Every row comes from one small tree of marks. The marks that hang from a mark follow it in brackets, in alphabetical order. Every link used is in the known rows. Which tree was each row made from?
Known rows
D[J Z]: [ 1.81  0.29 -4.01  2.22  0.62  0.15  1.91  3.93 -0.62  5.06  0.78 -0.74
 -1.79 -3.75  3.13 -0.96 -1.01 -0.26]
J[D[R Z[E]] N[M]]: [ 1.12 -1.80 -5.37  3.10  0.84  0.34  1.47  0.47 -1.00 -3.26  1.36  0.21
 -0.10 -4.47 -1.81 -0.69 -3.23  0.95]
R[D[J[N[M]] Z[E]]]: [ 2.58 -0.76 -4.88  2.03  0.46  0.65  1.44  2.57 -1.13  4.98  1.37 -0.42
 -1.45 -6.21  2.65 -1.09 -1.98 -0.02]
R[D[J[N[M[K[W]]]] Z[E]]]: [ 2.54 -1.08 -4.85  2.12  0.22  0.74  1.27  1.72 -0.88  5.15  1.59 -0.70
 -1.66 -6.21  3.46 -1.53 -3.37  0.50]
D[J[N[M[K[W]]]] R Z[E]]: [ 4.74 -0.82 -5.96  4.31  0.61  0.83  2.55  1.82 -0.82  1.40  2.12 -0.28
  0.07 -5.94  4.53 -1.42 -4.12  0.71]
J[D]: [-1.84 -0.84 -3.95 -0.17  0.99 -0.01  0.73 -0.22 -0.61  0.36  0.18 -0.71
 -1.67 -1.61 -2.80 -1.03 -0.70  1.02]
N[M[K[W]]]: [ 0.48 -0.26 -2.45  0.19  0.40 -0.12  0.63 -3.09 -0.11  2.24  0.67 -1.50
 -1.62 -2.36  1.83 -0.93 -5.08  1.60]
W[K M]: [ 0.81 -1.36 -4.16  0.24  0.34 -0.70  0.53 -0.15 -0.54  1.05 -1.83 -1.69
 -1.05 -1.37 -0.98  2.03  0.34  0.59]
R[D[E J[N[M[K]]] Z]]: [ 3.32 -1.05 -5.28  1.52  0.54  0.45  1.76  1.11  0.82  4.86  1.33 -0.66
 -3.83 -6.18  2.90 -1.42 -2.67  0.20]
N[M]: [ 0.67  0.31 -2.49  0.02  0.73 -0.25  0.87 -1.44 -0.58  1.95  0.38 -1.01
 -1.19 -2.30  1.00 -0.05 -2.59  0.53]
J[N[M[K]]]: [ 0.90 -2.16 -4.58  0.41  0.01 -0.11  0.76 -2.01 -0.05  0.41  0.98 -0.77
 -1.66 -2.32  0.06 -1.34 -3.52  1.21]
W[M]: [ 1.04 -0.74 -4.06  0.00  0.53 -0.51  0.69 -0.34 -0.41  2.03 -0.91 -1.22
 -0.78 -1.48 -0.30  1.74 -0.21  0.83]
R[D[J]]: [ 1.55 -0.20 -4.70 -0.03  0.47  0.60  1.22  0.52 -0.56  5.88  0.75 -0.91
 -2.78 -4.18  2.18 -1.28 -0.34  0.30]
K[W[M]]: [ 1.15 -0.89 -4.18 -0.02 -0.32 -0.23  0.42 -0.63 -0.48  2.21  0.08 -1.38
 -0.96 -1.25  3.90  0.70 -1.69  0.86]
N[M[K]]: [ 0.42 -0.13 -2.38  0.17  0.80 -0.23  0.79 -2.98 -0.07  2.14  0.32 -1.40
 -1.61 -2.51  0.00 -0.90 -4.40  1.55]
Z[E]: [ 1.19 -0.85 -4.31  0.46  1.12  0.00  0.97  0.58 -1.53  1.98  0.47 -0.97
  1.00 -2.98  0.86 -1.74 -1.09  0.60]
M[K]: [ 0.33 -1.06 -3.77  0.19  0.63 -0.19  0.78 -2.64  0.20  2.22  0.00 -1.66
 -2.10 -1.86 -0.47 -2.63 -2.93  2.00]

Which tree is each row?
[ 1.34 -2.67 -7.18  0.78  0.74  0.25  1.65 -1.36  0.89 -3.37  1.19  0.00
 -2.50 -2.80 -1.77 -1.56 -1.16  1.07]	J[D[E R] N]
[ 0.99 -2.21 -5.34  3.22  0.63  0.46  1.30 -0.70 -0.65 -3.05  1.56 -0.13
 -0.38 -4.52 -1.24 -1.31 -5.01  1.72]	J[D[R Z[E]] N[M[K[W]]]]
[ 4.70 -0.76 -5.91  4.33  0.88  0.77  2.68  1.90 -0.83  1.33  1.88 -0.22
  0.05 -6.02  3.24 -1.41 -3.62  0.66]	D[J[N[M[K]]] R Z[E]]
[ 0.93 -2.11 -5.29  3.23  0.89  0.40  1.41 -0.62 -0.63 -3.14  1.33 -0.08
 -0.40 -4.60 -2.51 -1.27 -4.48  1.67]	J[D[R Z[E]] N[M[K]]]
[ 3.61 -1.04 -5.40  1.91  0.74  0.04  2.43  3.25  1.21  3.61  1.72 -0.26
 -3.06 -4.98  3.90 -0.55 -2.57 -0.58]	D[E J[N[M]] Z]
[ 2.15 -0.01 -4.25  2.55  1.05  0.31  1.94  4.62 -1.34  5.08  1.09 -0.62
 -0.08 -4.75  3.00 -1.17 -1.52 -0.20]	D[J Z[E]]
[ 3.46 -1.06 -5.85  1.40  0.42  0.43  1.79  2.21  0.60  4.74  1.24 -0.47
 -3.68 -5.83  3.40 -1.49 -1.01 -0.29]	R[D[E J[N] Z]]
[-0.38 -2.49 -5.30 -0.19  0.79 -0.03  1.07 -0.96  0.71 -1.48  1.30 -0.07
 -2.51 -2.77 -2.41 -0.40 -2.76  0.79]	J[D[E] N[M]]
[ 4.85 -0.87 -6.70  4.22  0.73  0.73  2.74  3.17 -1.03  1.22  1.73 -0.07
  0.15 -5.59  3.77 -1.67 -1.67  0.16]	D[J[N] R Z[E]]
[ 3.45 -0.79 -5.33  1.44  0.50  0.42  1.80  1.86  0.54  4.76  1.36 -0.46
 -3.59 -6.08  3.38 -0.98 -1.78 -0.30]	R[D[E J[N[M]] Z]]
[ 5.10 -1.04 -7.15  0.99  0.97  0.58  2.93 -0.95  1.53  1.09  1.97 -0.23
 -2.91 -4.28  3.81 -0.85 -1.97  0.31]	D[E J[N[M]] R]
[ 1.74 -1.13 -5.51  0.14  0.13  0.67  1.19  0.61 -0.51  5.07  1.13 -0.64
 -2.83 -4.24  2.05 -1.40 -0.52  0.27]	R[D[J[N]]]
[ 3.25 -0.12 -5.01  1.28  0.77  0.38  1.83  2.13  0.50  5.56  0.88 -0.75
 -3.65 -5.79  3.52 -1.34 -0.87 -0.28]	R[D[E J Z]]
[ 2.64 -1.82 -5.85 -0.36  0.55  0.31  1.96 -0.21  1.61  3.96  2.04 -0.67
 -3.40 -3.55  3.68 -1.02 -3.48  0.48]	D[E J[N[M[K[W]]]]]
